Every row comes from one small tree of marks. The marks that hang from a mark follow it in brackets, in alphabetical order. Every link used is in the known rows. Which tree was each row made from?
Known rows:
seromob[dami[lasu[zapune]] geko[mubop]]: [-16.8  -2.4  10.5  17.4  20.6 -18.6   2.6  16.1  -4.7  -8.8  -2.6  16.0
  13.7 -11.1  -2.4 -10.9   4.0 -14.9   4.2 -19.5  -9.3  -7.2   6.5]
tubot[movi]: [  9.7   6.6 -23.2 -22.4 -10.5  -1.9  -1.1   3.3  24.9  -1.9  45.8 -33.2
   9.6  16.3   8.3  -9.6  -0.1   3.7  -7.8  19.6   9.8  -2.8  -5.0]
seromob[geko[lasu] zapune]: [  9.2   2.7   3.1  -0.3  -9.2 -18.9  -6.1  13.1 -13.6   7.6  -9.0 -17.2
 -26.6 -15.6   8.2   4.2   9.8 -12.8  13.5   7.5  13.8   2.8  -1.3]
movi[mubop zapune]: [ 19.3  -2.2 -15.2   0.9  19.0   9.7  -4.5  -2.4  68.4   1.5   1.6 -21.7
  12.8 -10.2   6.4   4.6   1.5  14.0  -1.3   7.4   2.6  -2.6  -2.0]
geko[lasu]: [ -2.4  -2.2  -3.7  18.3 -13.3   5.4 -12.6   4.0  30.8   6.2 -10.3 -31.5
  25.2   2.7  15.2   4.6   3.9  -5.0   0.7   1.2  10.5  -0.7  -3.9]
geko[lasu mubop[movi] seromob]: [-11.1  -1.5  18.5  19.4 -11.9  12.3 -13.2   8.5  23.8   7.8 -50.0 -44.7
 -15.3  14.9  15.0  29.5  14.6 -18.3  -9.8  -5.5   1.2   5.6  -3.1]
zapune[seromob[dami]]: [  4.1   6.4  -7.3  22.8 -25.6   7.9   4.7  -6.8 -24.3 -10.7  19.1  22.0
   1.8  14.4 -16.9 -21.2 -11.5  12.9   0.4   9.7  -1.7  -1.7  -5.4]
geko[lasu mubop[movi] seromob[zapune]]: [ -2.4  -5.1  18.5   1.7 -11.6   5.0 -15.4  20.8   4.8   5.6 -49.1 -35.5
 -48.3   9.2  12.0  25.7  15.7 -28.3  -5.1   6.4   0.3   5.5  -6.5]
geko[lasu mubop[movi]]: [-10.5   4.1  23.6  24.9  -9.6   9.9 -13.1   7.1  26.5   3.8 -42.8 -15.3
   2.9   7.1  15.2  24.9  10.7  -1.5  -9.1  -8.1   1.8   2.1   8.6]
tubot[movi[zapune]]: [ 14.7   0.0 -28.9 -42.7  12.5  -3.1   2.1 -13.8  40.3  10.9  46.1 -32.1
  14.1   4.6   8.8  -7.4   1.1   5.0  -9.8  13.7  12.3  -0.5   2.1]
movi[zapune]: [  8.2  -3.0 -12.0   5.2  13.6  -0.8  -3.7 -12.3  33.2   5.2  25.4 -13.8
  18.6  -4.5  12.1   0.6   0.3   5.8   0.5   5.7   4.7  -2.6   4.6]
zapune[seromob[dami geko]]: [  6.9  16.2  -4.7  22.1 -18.0  -8.7  11.9 -10.7 -51.7  -5.6  17.7  27.2
 -15.3   1.9 -19.9 -18.2  -5.1  13.7   9.8   3.3   1.9   1.4  -0.8]
mubop[movi[zapune[seromob]]]: [  9.7   5.9   4.1  -5.8  -0.9   9.2   0.5 -14.1  -6.6  10.7  13.6  21.6
   2.9   9.6   8.5  -8.4  -3.0  29.4  -3.7   8.2   1.5   1.1   2.5]
seromob[geko]: [  6.4  13.1  -0.6  25.7  -1.6 -16.8   0.4   0.0  -8.3  -1.4  25.0  -7.1
  -4.2  -6.3   7.7   1.8   4.4   4.7  11.2   6.1   4.8  -0.9   1.6]
lasu[geko[mubop[movi] seromob]]: [-20.0  -8.6  21.7  22.2   4.4  14.2  -1.6  -2.2 -13.9   5.5 -13.3 -25.2
  -6.9  23.5  11.3  25.0  -5.8 -16.9  -4.3  -1.7  -8.3   5.3  -6.4]
seromob[zapune]: [ 11.4  -2.5  -1.9   7.6  -9.2  -7.3  -8.7  16.6  -3.1  -7.5  27.5  -7.0
 -19.2   0.5   7.3  -6.8  -1.8  -3.6   7.2  23.1   1.7  -4.1  -5.2]
movi[mubop zapune[seromob[geko]]]: [ 21.8  10.5 -15.9 -22.3   6.4  -0.4   3.6 -10.1  15.4   3.1  -0.4  13.7
   1.8 -22.1  -1.0   6.3   4.9  27.7   8.3   2.6   3.9   2.2  -1.0]
zapune[seromob[geko]]: [  6.7  15.1  -4.8   1.7 -22.2 -10.0   1.1  -4.4 -34.5  -4.7  20.9  23.8
   2.5  -5.1   4.7  -0.6   2.0  20.6  11.9   7.4   2.2   0.9  -3.1]
movi[mubop zapune[seromob]]: [ 19.3   0.8 -18.1 -21.2  -0.8  15.8  -4.1  -5.8  42.6  -1.0  -0.2   8.5
  18.2 -10.2   3.0   2.8  -1.0  27.9   0.1   7.7  -0.1  -1.1  -5.2]
lasu[geko[mubop] zapune[seromob[dami]]]: [-21.9 -16.8   6.3 -11.7 -13.9  18.1   7.2   2.6 -52.1 -16.2   6.0  35.8
  48.3   8.4  -8.9   3.8 -17.8  -7.9   1.3  -8.4 -12.8   0.8  -1.4]
mubop[movi[zapune[seromob[dami]]]]: [ 10.8   7.0   5.9  15.6   0.9  11.6  10.7 -19.7 -25.6  11.1   9.2  28.0
 -14.8  18.7 -16.7 -24.7 -10.5  22.6  -9.6   4.8  -0.5   1.2   4.6]

Which tree is each row?
[-21.7 -22.5   8.8 -10.2   3.5  10.1  -4.3  13.0 -10.4 -12.0  10.5   0.2
  60.9   1.4  20.0  23.1  -9.9 -14.7   4.7  -5.3  -8.4  -1.8   0.4]
lasu[geko[mubop] zapune]
[ -8.5   4.0  27.5   2.0   0.5  -4.7  -4.9  23.0 -15.1   5.4 -34.7  -6.0
  17.7  -6.5  18.6  25.3  16.6  -7.4   2.5 -12.3   2.4   3.4  10.4]
seromob[geko[lasu[zapune] mubop[movi]]]
[-26.1 -28.6   7.4  -8.1  13.7  -3.8 -12.7  10.4   5.4   1.9 -10.4 -20.5
 -16.7   0.9  17.3   6.6  -2.6 -38.4   4.7  -5.0  -9.4  -3.0 -13.3]
dami[lasu[geko[mubop seromob[zapune]]]]
[  0.9  10.2  -5.2  -2.8 -27.5  -5.3  -5.1  -4.8 -26.9   6.0 -13.4   4.1
  13.5 -10.5   8.6   5.2   8.1  10.9   9.6  -5.2  12.0   4.2  -3.2]
zapune[seromob[geko[lasu]]]
[ -2.6   6.2   3.7  -5.1 -15.7  -6.9   7.8   9.1 -53.8 -20.0   3.9  42.1
  14.0  -8.6 -13.0   3.9   0.8   1.3   7.8  -6.1  -8.9   0.5   6.6]
lasu[zapune[seromob[dami geko[mubop]]]]
[-15.4   6.7  10.3  39.5  17.8 -21.2   1.5  -3.5  10.9  -5.1 -12.7  11.6
 -17.6 -10.6 -10.6  -8.8   3.3 -10.1   2.2 -20.2  -6.9  -5.3  10.6]
seromob[dami[lasu] geko[mubop]]
[  2.8   9.6  29.2   3.3  -4.1 -14.6  -6.8  15.2 -19.6   3.6 -42.8  -1.8
 -48.4 -11.1   7.9  24.4  16.3 -11.1   3.6  -0.5   4.5   5.2  10.8]
seromob[geko[lasu mubop[movi]] zapune]
[-33.9 -18.8  11.5  16.1  17.2   1.0 -10.1  -2.8  28.8  -1.1  -5.2  -0.1
  35.6  -0.8  20.4   7.9  -9.3 -14.2   0.2 -19.0  -9.0  -5.8   0.5]
dami[lasu[geko[mubop]]]
[-20.6 -14.6  29.7   6.5   8.5  14.1  -0.1  15.7 -27.3  -2.5   3.6   5.0
  41.3  13.7  19.0  17.3 -10.1  -8.2  -2.1  -4.6  -9.9   0.1   2.4]
lasu[geko[mubop[movi]] zapune]
[ -9.9  -1.3   9.0  10.5  -2.4  -7.3   2.5  14.1 -14.4  -6.9 -28.3  -5.1
  18.5 -12.8  -7.1  15.1   9.6 -21.6   4.8 -17.5   2.3   2.5  10.1]
seromob[dami geko[lasu[zapune] mubop]]
[  1.0   2.4  11.8  12.3  -6.0 -17.4  -0.3   5.5 -16.4  -7.3 -37.1  -2.1
 -46.2 -18.4 -17.6  13.9   9.9 -26.0   6.9  -5.1   3.9   4.6  10.6]
seromob[dami geko[lasu mubop] zapune]
[  8.0  12.7 -23.6 -71.0  -0.9 -14.5   5.3 -21.9   4.0  -0.1  17.1  17.1
   1.6 -14.5   2.5  15.4  11.3  14.3  -3.9  -1.3   5.6   5.7  14.0]
tubot[movi[zapune[seromob[geko[mubop]]]]]
[-22.2 -25.0   4.5   5.4   5.0  14.3   6.3   8.8 -30.1  -7.2   2.1 -22.0
  24.1  16.5  -5.3  13.1  -9.8 -37.4   0.5  -6.5 -10.7   2.2  -8.6]
lasu[geko[mubop seromob[dami]] zapune]
[-26.0 -26.8   4.9  -3.7  19.4   4.0  -5.4  17.3  -0.9   8.1  29.0  -9.7
  67.7   4.7  25.4 -21.3 -16.6 -12.9   7.0  -8.1  -2.1  -9.3 -12.5]
dami[lasu[geko zapune]]
[ 25.0   2.3 -32.7 -49.0  16.6   8.2   1.8  -3.2  76.9   5.5  23.4 -41.7
   8.3  -2.6   2.1  -3.1   2.5  12.3 -13.2  15.1  10.6  -1.2  -2.9]
tubot[movi[mubop zapune]]
[ 17.9  15.6 -29.0 -45.3   2.1 -12.3  20.7 -29.1 -25.8  10.5  39.5  10.9
 -15.4   1.4 -22.9 -23.3  -1.9  13.4  -4.0   7.0  12.1   4.9   5.8]
tubot[movi[zapune[seromob[dami geko]]]]
[ -4.0  -8.2  -7.6  30.3 -12.2  10.4  -2.6  -0.8  11.2  10.3 -18.4 -54.3
 -12.3  17.3  -9.3  -5.6   3.1 -24.8  -2.6  -0.1   8.6   3.1 -14.2]
geko[lasu seromob[dami]]
[-25.4 -22.4  17.1  16.1  17.8  -5.4  -1.5   2.5  -6.2  -6.0  -8.2  11.6
 -16.1   0.3  -8.8 -12.1 -17.4 -28.7   1.1 -10.0 -11.3  -5.5  -0.1]
seromob[dami[lasu[geko[mubop]]] zapune]
[ 13.4  16.9   7.1  -5.5   5.1  -7.5   7.2 -17.6 -35.7  16.5  11.8  27.7
 -14.5  -2.6   3.9  -5.9   2.8  28.5   5.0   3.5   4.8   3.6   6.8]
mubop[movi[zapune[seromob[geko]]]]
[ -5.0   4.1  18.2  48.3  -2.0   9.1   2.7   2.2  -3.1  -4.0 -20.0 -20.3
 -43.8  28.1 -13.4   6.8   3.0 -13.0 -11.7   2.5  -9.9   2.3  -2.0]
geko[mubop[movi] seromob[dami]]
[ 25.8   6.4 -36.5 -51.0   0.0  16.0  13.4 -13.5  32.9   1.2  16.2  -4.1
  -2.6   4.8 -25.2 -22.4  -7.1  20.8 -15.2  13.1   6.6   1.7  -5.8]
tubot[movi[mubop zapune[seromob[dami]]]]
[ -0.7  23.7  22.9  28.9 -13.6  -5.1  11.2  -7.5 -54.4  -9.6 -14.7  44.8
 -36.6   7.1 -20.3   2.4   0.2  15.9  -1.3  -5.3  -8.2   4.0  11.1]
zapune[seromob[dami geko[mubop[movi]]]]
[ 24.4   6.1 -37.4 -70.1  -2.8  14.0   2.0  -7.4  46.3   2.8  21.4 -10.3
  16.4  -1.7   0.1  -7.1   0.3  26.6 -11.4  16.1   7.6   0.8  -7.5]
tubot[movi[mubop zapune[seromob]]]
[-11.1 -11.1  -6.9 -18.8 -11.1   4.1 -11.5  23.4  -2.8  -3.9  24.1  22.2
  56.3   0.9  22.4 -27.9  -4.1  12.8   5.6  -3.1  -4.6 -10.6 -13.6]
dami[lasu[zapune[seromob]]]
[ -0.3  -8.1   2.4  26.2   8.8 -12.0  -4.1  12.4   2.6  -0.6  14.7   0.9
 -33.5   4.5 -10.7 -40.4  -9.2 -12.1   2.5   5.1  -1.9  -9.9  -7.7]
seromob[dami[lasu] zapune]
[ 22.5  11.4 -14.2  -2.1   8.5   1.6  14.5 -17.1  -4.0   3.1  -4.8  21.3
 -15.7 -15.1 -25.8  -9.6  -2.0  22.8   4.5  -0.3   1.7   3.3  -0.1]
movi[mubop zapune[seromob[dami geko]]]
[ 18.8   1.0 -16.6  -2.8   2.0  18.0   6.5 -13.2  26.9  -2.0  -3.8  13.8
  -0.1  -3.7 -22.0 -13.5  -8.2  20.7  -4.4   5.3  -1.1  -0.3  -4.6]
movi[mubop zapune[seromob[dami]]]
[-10.5 -13.2   2.8  16.0   9.0  -9.8  -8.3  14.0  14.4  -9.1 -16.1 -16.2
 -51.7   4.4  -8.7 -12.3   2.4 -34.9  -1.5  -2.0 -10.4  -5.7  -9.3]
geko[mubop seromob[dami[lasu] zapune]]
[  4.9  13.4  20.2  31.3  28.0 -11.5  14.7 -20.4 -14.3   6.8 -13.1  14.6
 -38.5  -3.8 -17.4   8.0   4.6   3.4  -5.4 -10.9  -2.7   4.1  22.8]
seromob[dami geko[mubop[movi[zapune]]]]
[ -2.7  14.7   0.3   0.3 -21.5 -10.6  -3.9  -5.0 -19.6 -14.8  -3.6  34.0
   2.0 -12.9   5.9  23.1   7.7  13.3   7.7  -3.2  -5.4   2.0   7.3]
zapune[seromob[geko[mubop]]]
[  5.9  -4.8 -15.0  -2.2  17.5  12.0   1.5  -9.6  45.6   7.0 -13.1  15.7
   5.2  -6.7 -15.3 -32.1  -9.0  19.2  -6.1  -8.3  -3.6  -6.8  -6.4]
movi[mubop zapune[seromob[dami[lasu]]]]
